What can hang from each mark
valus: reboni regu
gudiz: regu
gusi: regu
sogu: reboni
regu: disu sogu valus
reboni: disu gudiz
disu: reboni regu

Each row was made from one small tree. The marks that hang from a mark follow it in brackets, in alphabetical order. Every link used is in the known rows. Write each row's tree.
Known rows
sogu{reboni{disu gudiz{regu{valus}}}}: [-3.25 -2.72 -2.22 -2.24 -0.79  1.37  3.09  6.08 -5.23 -1.93  6.82  0.64
 -1.97 -0.50 -3.14 -2.08  0.48  2.95 -1.92 -3.27  4.37  2.93  5.21  0.72
 -1.13 -1.29 -0.09]
disu{reboni regu{valus}}: [ 1.83  2.70  4.79 -1.64 -1.54 -5.03  3.21 -0.69 -2.80  0.54 -4.72  1.39
  0.02 -4.86 -1.55 -1.29  2.31 -1.67 -2.18 -1.98  1.26  0.42  1.53  0.74
 -4.53  1.24 -3.83]
reboni{disu{regu{sogu}} gudiz}: [-3.59  0.53 -1.51  0.52 -1.09 -1.47  3.41  2.16 -3.99 -1.32  0.44  5.68
  0.44 -1.06 -3.90 -3.70  1.42  0.35  0.30 -1.60 -0.76 -0.21  0.60 -1.34
  0.95  0.99 -1.12]
gusi{regu{disu{reboni{gudiz}} sogu}}: [-0.66 -0.35 -6.16 -0.49 -2.57 -3.35  0.45 -0.03 -2.88 -3.48 -4.41  1.97
  2.33  0.91  1.01 -1.02  2.88 -1.56  0.98  1.98 -2.21  2.75 -1.47  0.99
 -1.69  0.52 -2.44]
gusi{regu{disu{reboni{gudiz}} valus}}: [-0.22  0.37 -4.42 -4.41 -3.86 -4.04  0.96  1.33 -2.82 -2.86 -2.92 -1.36
  0.76 -1.90 -0.63 -1.36  2.82  0.98  0.18 -0.63 -0.72  1.10  1.91  2.06
 -2.71 -0.53 -2.36]
regu{sogu{reboni}}: [-1.31  1.23  0.47 -0.48  0.37  1.49 -1.46  1.95 -2.04  1.81  0.26  0.15
 -0.37  1.11 -1.18 -0.81  0.77 -3.24 -1.36  1.82  1.08  2.78 -1.00 -0.21
 -3.80  3.03 -2.83]
sogu{reboni{disu}}: [-3.15  1.72 -1.92  0.07 -0.36 -0.23  2.62  4.25 -4.71  0.31  3.53 -1.93
 -1.39 -0.06 -2.16 -2.76  1.11  1.50  0.14  0.81  1.51  0.49  2.83  0.42
 -0.24  3.42 -2.98]
gudiz{regu{sogu valus{reboni}}}: [ 1.15 -0.68  0.61 -4.17  0.01  0.37 -0.25  3.80 -1.31  4.13  2.23  3.67
  0.30  1.28  0.04  5.92  1.27 -4.61 -6.68  0.41  6.09  3.49 -1.16 -1.13
 -5.34 -2.52  1.25]
gusi{regu{sogu{reboni} valus}}: [ 0.75  0.20  0.74 -4.83 -0.91  0.28 -0.37  2.24 -1.41  1.54 -0.17 -0.40
 -2.50 -0.27 -2.40  0.76  1.99 -2.80 -2.93  0.52  3.84  3.16  2.05  1.32
 -7.55  1.06  0.16]
disu{reboni regu{sogu}}: [ 1.99  2.10  2.98  2.89  0.26 -4.62  2.91 -2.33 -2.39  0.40 -6.87  3.47
  1.22 -1.64 -0.61 -1.34  2.20 -4.67 -0.52  0.62 -1.38  1.34 -2.09 -0.33
 -3.48  3.18 -3.49]
disu{regu}: [-0.74  2.88  3.12  0.38  0.14 -3.20  3.60  0.81 -3.75 -0.19 -4.70  1.26
  0.09 -2.94 -3.43 -1.13  0.27 -2.32 -0.70  0.13  0.26  0.70  1.00  0.94
 -1.10  2.67 -4.93]
regu{sogu}: [-1.42  2.73  0.14 -0.58 -0.97 -0.54  0.19  2.08 -2.68  3.36 -2.22  3.13
  1.20  0.58 -1.47  0.15  1.15 -4.40 -2.07  2.70  0.72  1.31 -1.04 -0.78
 -1.82  2.12 -4.92]
sogu{reboni{disu{regu{valus}}}}: [-1.28  1.43  0.96 -2.32 -0.32 -1.36  3.75  2.76 -4.67  0.56  3.22 -0.73
 -2.24 -3.38 -5.60 -2.76  1.02  2.32 -0.92 -2.55  3.23 -0.28  3.06 -0.11
 -3.45  1.95  1.18]
disu{reboni{gudiz} regu}: [-1.65  1.08  3.22  0.66 -0.92 -5.52  2.71 -0.79 -2.36 -4.29 -4.96  1.70
  0.58 -3.09 -0.11 -4.17  1.53 -1.47  0.82 -2.41 -1.72  1.21  1.66  0.81
 -0.83  1.83 -5.23]
valus{reboni{disu{regu{sogu}} gudiz}}: [-2.93 -0.29 -2.70 -2.82 -1.53 -2.22  0.28  2.72 -2.89 -1.46  3.10  4.74
  0.71  0.42 -1.93 -1.00  1.38  0.40 -1.50 -1.78  0.66  0.26 -0.67 -2.76
 -1.28 -0.55  3.35]
gudiz{regu{disu valus}}: [-0.04  0.98 -2.29 -1.65 -0.16  0.29  2.69  2.88 -6.30  2.89 -0.39 -0.63
  1.20 -0.91 -3.13  4.23  0.96 -0.49 -2.93  2.32  3.03  2.01  0.23  0.68
  1.14 -1.50 -3.59]
reboni{disu}: [-2.67  3.02 -2.73  0.21 -1.50 -2.50  3.95  4.52 -4.42  1.69  1.60  0.80
  0.03 -1.12 -2.37 -1.65  1.86  0.81 -0.16  1.94  0.97 -0.75  2.24 -0.89
  2.48  2.57 -4.65]
gudiz{regu}: [-0.94  0.51  1.42  1.51  0.92 -1.65  4.99  3.13 -3.85  0.52 -1.60  1.49
  0.12 -0.90 -1.25  1.37  0.37 -3.17 -2.57  2.39  2.75  2.85  2.14  1.67
  0.38  0.89 -6.44]
valus{reboni regu{sogu}}: [-0.84  1.22 -3.64 -4.75 -2.69 -2.75 -2.27  1.84 -1.02  3.24  1.99  0.92
  0.28  1.82  1.19  2.26  0.07 -3.00 -4.43  3.21  3.71  1.68 -2.70 -0.70
 -1.93  0.77  1.61]

Which tree is each row?
[ 0.91  2.90 -3.93  2.78 -1.09 -1.93  0.46 -0.72 -3.89  1.72 -4.49  1.74
  3.18  1.25  1.33  1.34  2.08 -2.74 -0.17  3.28 -2.44  1.29 -4.07 -1.87
  0.03  2.47 -4.59] -> regu{disu{reboni} sogu}
[ 0.98  1.56  0.18 -4.65 -2.10 -1.25  0.97  2.38 -1.39  2.95 -2.38  2.46
 -0.99 -1.05 -2.66  0.54  2.45 -4.02 -3.20  1.37  3.28  1.82  1.62  1.79
 -5.47  0.27 -1.17] -> gusi{regu{sogu valus}}
[-2.15 -2.50 -5.82 -2.13  0.00  1.08 -1.22  3.02 -3.19 -1.07  1.71  3.18
  2.50  3.62  0.53  5.15 -0.21 -1.81 -2.71  1.30  0.66  3.86 -3.78 -1.91
  0.42 -3.00  1.08] -> valus{reboni{gudiz{regu{disu sogu}}}}
[-1.50  1.05 -2.56 -1.70 -1.26  0.07 -1.22  0.78 -2.70  1.87  1.41 -1.33
 -0.97  1.11 -1.41 -1.56  0.17 -1.51 -2.04  2.46  3.44  3.23 -0.56  0.70
 -1.32  2.99 -0.35] -> valus{regu{sogu{reboni}}}
[-2.41 -1.78 -4.74  1.38  0.60  1.71  0.96  2.65 -5.31 -1.03 -1.28  3.68
  2.74  2.31 -1.69  2.20 -0.09 -1.85 -0.72  1.56 -0.35  3.47 -2.26 -0.78
  2.30 -1.74 -2.81] -> reboni{gudiz{regu{disu sogu}}}
[-1.49  0.69 -4.19  0.76 -2.32 -0.74 -1.61 -0.06 -3.55 -1.45 -3.18  2.49
  3.25  1.60  0.97 -1.06  1.49 -1.45  0.87  1.03 -3.19  1.85 -3.24 -1.45
  0.21  0.57 -3.78] -> regu{disu{reboni{gudiz}} sogu}
[-0.71  2.80  0.94 -2.16 -2.15 -2.70  4.89  2.62 -5.11  2.21  0.65  1.55
 -0.64 -3.96 -5.57 -1.73  1.93  1.78 -1.72 -1.34  1.99 -1.44  3.04 -0.28
 -0.74  0.97 -0.68] -> reboni{disu{regu{valus}}}
[ 1.90  2.81 -1.92 -1.59 -2.18 -0.72 -1.38  0.10 -3.72  4.11 -2.90  1.60
  2.93  0.61 -0.62  2.05  2.57 -1.88 -1.60  1.41  0.02  0.84 -3.12 -2.05
 -2.02  0.25 -1.94] -> regu{disu{reboni} sogu valus}
[-3.66 -0.44 -4.48 -1.51 -0.03  4.36 -3.48  2.59 -4.01 -1.82  0.54 -0.54
  0.87  2.59 -1.90 -1.45 -0.33 -0.23  1.08  0.56 -1.44  3.12 -2.51 -0.52
  0.05  0.94 -1.65] -> regu{disu sogu{reboni{gudiz}}}
[-4.74  0.97 -3.76 -3.87 -2.73 -2.20  0.07  6.36 -3.42 -1.12  5.37  1.50
  0.29  0.90 -0.13 -1.58  0.87  1.91 -1.29 -1.05  1.69  0.16  2.46 -1.36
  0.38 -0.30 -0.35] -> valus{reboni{disu gudiz}}
[ 0.05  0.55  4.11 -2.79  0.74  1.02  0.02  0.54 -3.00  1.96 -0.56  0.78
 -1.62 -2.04 -4.23 -1.00  0.63 -2.47 -2.61 -1.77  3.24  2.15 -0.58 -0.15
 -5.87  1.08  1.05] -> disu{regu{sogu{reboni} valus}}
[-1.32  2.76 -7.40 -1.24 -2.81 -0.53 -0.15  0.58 -4.51  3.30 -1.26 -0.16
  1.63  1.88 -1.78  1.54  0.15 -0.98 -1.34  4.96  0.89  1.35 -3.50 -0.67
  3.29  1.82 -0.90] -> valus{regu{disu sogu}}
[-0.05 -0.07 -3.98  2.65  1.42  1.28  2.89  1.73 -5.47  1.89 -2.30  2.28
  2.66  1.48 -1.92  4.34  0.24 -2.90 -1.93  4.44  0.85  3.05 -3.28 -0.49
  1.41 -0.03 -3.49] -> gudiz{regu{disu sogu}}
[-0.20  1.61 -5.56 -0.87 -0.95 -1.15  1.51  1.32 -3.31  0.45 -3.86  0.51
  1.62  0.65 -2.41  2.37  2.19 -2.27 -0.41  5.13  0.28  1.58 -1.90  0.37
 -0.44  2.05 -2.17] -> gusi{regu{disu sogu}}
[ 0.92 -0.07  1.58 -1.93  0.09  0.90  2.05  2.82 -2.85  4.43 -0.27  3.55
  0.33 -0.14 -2.41  3.11  1.42 -4.62 -5.01  0.47  4.29  3.05  0.50  0.04
 -2.91 -1.48 -2.67] -> gudiz{regu{sogu valus}}
[-4.39  0.79 -0.52  0.01 -1.52 -2.85  4.61  2.98 -4.87 -2.74  0.05  2.56
 -0.08 -3.00 -3.87 -5.00  0.75  2.26  0.60 -1.83 -0.62 -0.73  3.37 -0.51
  2.13  1.49 -2.54] -> reboni{disu{regu} gudiz}
[-0.78  1.82 -7.67 -4.04 -2.68 -1.18 -3.21  0.73 -2.92  2.49  1.18 -1.05
  2.15  3.15 -0.13  3.77 -0.49 -0.79 -3.52  4.80  2.56  1.34 -5.57 -2.27
  0.40 -0.01  2.65] -> valus{reboni regu{disu sogu}}
[-2.07  0.63 -4.93 -8.98 -3.10 -1.45 -1.91  4.33 -2.10 -2.24  1.27 -1.69
  0.16  0.39 -0.28  2.33  1.71  1.37 -2.44 -0.20  2.31  1.53  0.65  1.89
 -2.71 -3.13  2.77] -> gusi{regu{disu valus{reboni{gudiz}}}}
[-2.34  1.54 -3.21 -0.55 -2.23 -2.63 -0.16  1.11 -4.13 -2.92 -2.57 -0.37
  2.62  0.00  1.45 -2.22  1.03  0.63  1.46  0.90 -3.01  1.01 -0.52  0.49
  1.92  1.13 -5.64] -> regu{disu{reboni{gudiz}}}
[-3.35 -0.19 -4.44 -5.96 -3.87 -2.15 -3.42  2.51 -0.80  0.16  3.03  1.84
  0.64  2.74  1.11 -0.37 -0.17 -1.85 -3.53  0.38  2.99  2.05 -1.42 -0.72
 -1.15 -0.81  2.53] -> valus{reboni{gudiz} regu{sogu}}
[-3.37 -2.10 -5.17 -1.31 -1.69 -0.62  2.08  3.42 -2.54 -3.26  3.12  1.00
 -2.49  0.88 -2.60 -3.70  2.12  0.86  0.80 -0.02  1.16  2.09  3.07  0.73
 -2.96  1.79  0.40] -> gusi{regu{sogu{reboni{disu gudiz}}}}
[ 0.74  0.74 -4.64 -6.00 -3.57 -2.36  0.65  4.62 -1.77  3.11  3.61  2.09
 -0.79  0.65 -1.29  2.89  3.15 -0.18 -4.18  0.72  4.73  0.09  1.18 -1.10
 -5.92 -0.79  4.17] -> gusi{regu{sogu valus{reboni{disu}}}}
[-2.10  0.98 -4.66 -7.32 -2.84  2.63 -5.78  3.91 -2.43  1.40  2.90  1.72
  2.38  2.75 -0.26  3.09  0.37 -0.64 -3.21 -0.73  0.72  1.52 -2.95 -2.22
 -2.54 -3.61  3.00] -> regu{disu sogu valus{reboni{gudiz}}}
[-0.43 -0.18 -0.66 -1.52  0.22 -0.60  1.06  1.25 -1.37 -0.61 -1.71 -1.22
 -2.01  0.20 -2.01 -1.38  2.07 -3.20 -1.51  2.20  2.58  3.34  1.05  2.10
 -5.67  2.71 -1.49] -> gusi{regu{sogu{reboni}}}
[-3.71 -0.30 -7.84 -2.80 -2.11  1.92 -3.45  1.33 -3.98 -1.50  2.46 -1.62
  0.20  2.90 -0.87 -2.04 -0.62  1.41  0.40  1.60  0.17  3.46 -2.50 -0.24
  2.33  1.34  1.27] -> valus{regu{disu sogu{reboni{gudiz}}}}
[-2.76 -1.82 -4.13  1.28 -0.40  0.65  3.76  4.65 -4.61 -0.29  2.91  6.19
  0.58  1.65 -2.34 -0.84  1.55 -0.64 -1.22  0.29  1.78  2.71  1.89 -1.37
  1.55 -1.00 -2.33] -> reboni{disu gudiz{regu{sogu}}}
[-2.09 -0.87  3.44 -4.28 -0.34  1.44 -1.89  1.40 -2.47 -1.46  0.67  1.86
 -1.47 -1.42 -3.84 -3.16  0.11 -1.15 -1.76 -4.36  1.25  2.73  0.96 -0.33
 -5.73 -0.15  1.34] -> disu{regu{sogu{reboni{gudiz}} valus}}
[ 0.86  0.14 -3.20 -0.76  0.05  2.05  1.28  2.43 -4.94  4.08 -0.72  2.80
  1.86  0.63 -3.29  5.22  1.13 -2.34 -3.26  2.16  2.47  2.77 -2.16 -1.16
 -0.41 -2.13 -1.22] -> gudiz{regu{disu sogu valus}}
[-2.83  0.06  0.83 -5.49 -0.81  3.65 -3.83  3.65 -2.22  0.90  2.81  1.22
 -1.34  0.88 -1.60 -2.35  0.44 -2.36 -2.35 -2.78  2.32  2.97  1.57  0.18
 -5.03 -0.61 -0.54] -> regu{sogu{reboni{gudiz}} valus}
[-0.23 -1.75  0.91  2.37  2.81  1.56  2.43  2.35 -3.01  1.22  0.45  1.51
 -0.48  1.22 -1.70  1.62  0.48 -3.73 -2.61  1.90  3.65  4.88 -0.42  0.31
 -3.44  1.31 -3.21] -> gudiz{regu{sogu{reboni}}}
[ 2.31  0.17 -2.68  1.40 -0.48 -0.39  1.96  0.32 -4.45  3.07 -2.96  3.20
  2.81  0.46 -0.33  4.94  1.82 -2.64 -2.55  2.22  1.37  3.07 -3.06 -1.25
 -2.18 -1.46 -2.23] -> gudiz{regu{disu{reboni} sogu valus}}
[-5.52  0.02 -3.40 -1.33 -1.41  0.64  1.03  5.00 -4.14 -2.95  4.89 -1.10
 -1.97  0.15 -1.72 -5.62  0.54  2.84  1.22 -0.99  0.92  1.02  4.25 -0.25
  0.76  2.09 -2.47] -> sogu{reboni{disu gudiz}}
[-0.49  1.22 -1.80 -0.93 -0.83 -3.47  1.63  2.01 -3.24  1.95  1.54  3.93
  0.13  0.07 -2.39  1.36  1.75 -0.92 -2.11  0.51  1.29 -0.67 -2.38 -3.10
 -1.73  1.40  2.94] -> valus{reboni{disu{regu{sogu}}}}
[-0.02  3.17 -5.71  0.48 -3.47 -5.04  2.03 -0.63 -4.43  0.42 -2.64 -2.60
  2.21 -0.06  1.21 -0.03  0.45  0.88 -0.30  4.16  0.04  0.64 -1.64  0.77
  3.86  3.15 -3.54] -> valus{regu{disu{reboni}}}
[ 0.44 -0.05  3.09 -2.70 -2.21 -1.96  0.16 -0.80 -1.91 -0.78 -3.60  4.53
  0.91 -1.99 -1.05 -3.00  2.09 -2.68 -1.31 -4.02 -0.38  1.22 -0.05 -0.50
 -4.80 -0.76 -1.61] -> disu{reboni{gudiz} regu{sogu valus}}
[-1.93 -1.44 -3.77 -2.27 -1.08  3.40  0.10  3.21 -4.98  1.27  0.58  3.58
  2.02  1.17 -2.33  2.93  0.24 -1.20 -2.59 -0.44  2.00  3.68 -1.14 -0.97
  0.24 -3.91 -1.34] -> reboni{gudiz{regu{disu sogu valus}}}
[ 0.54  2.34  3.67 -2.54 -0.64 -0.83  1.02  0.46 -2.85  3.27 -2.95  3.75
  0.18 -2.66 -4.51  0.28  1.16 -3.85 -3.19 -1.26  2.29  0.76 -0.47 -1.00
 -3.80  0.11 -1.02] -> disu{regu{sogu valus}}
[-2.35 -2.15 -3.25 -2.07 -1.76  1.54  3.30  4.84 -4.85  1.48  4.42  6.08
  0.11  0.84 -3.08 -0.26  1.79 -0.24 -2.81 -1.86  3.56  2.04  2.67 -1.31
 -0.98 -2.82 -0.32] -> reboni{disu gudiz{regu{sogu valus}}}
[-1.73 -1.57 -0.55 -5.98 -1.57  1.09 -1.63  2.78 -0.90 -1.43  1.25  0.30
 -2.34 -0.06 -2.24 -2.36  1.74 -1.61 -2.11 -2.11  2.91  3.85  2.98  1.98
 -6.89 -0.73  1.15] -> gusi{regu{sogu{reboni{gudiz}} valus}}
[-0.61  1.01 -3.21 -3.12 -3.24  0.37 -2.89  0.99 -3.35  0.67 -1.24  2.32
  2.74  0.80  0.10 -0.40  1.85 -0.86 -1.11 -1.23 -1.15  1.52 -2.12 -1.17
 -1.82 -1.37 -2.06] -> regu{disu{reboni{gudiz}} sogu valus}
[-2.49  0.48 -0.88 -3.37 -2.39 -0.60  1.92  2.62 -4.30  0.48  1.45  5.28
  0.07 -1.70 -4.57 -3.05  1.69  0.46 -0.99 -3.64  0.76 -0.03  2.03 -1.93
 -1.45 -0.91  1.42] -> reboni{disu{regu{sogu valus}} gudiz}
[-0.39  0.48  3.26  0.52  2.00  0.04  0.91 -0.53 -2.90 -0.29 -2.60  0.73
 -0.96 -1.14 -3.61 -1.00  0.42 -3.19 -0.63  0.25  0.91  2.70 -1.15  0.00
 -3.93  2.92 -0.88] -> disu{regu{sogu{reboni}}}
[ 3.25  1.99 -4.05 -2.37 -3.05 -2.36  1.02 -0.63 -2.58  1.48 -4.36  0.39
  1.50 -0.06 -0.18  2.71  3.53 -2.01 -1.47  2.66  0.26  1.43 -1.46  0.09
 -4.01  0.18 -1.16] -> gusi{regu{disu{reboni} sogu valus}}
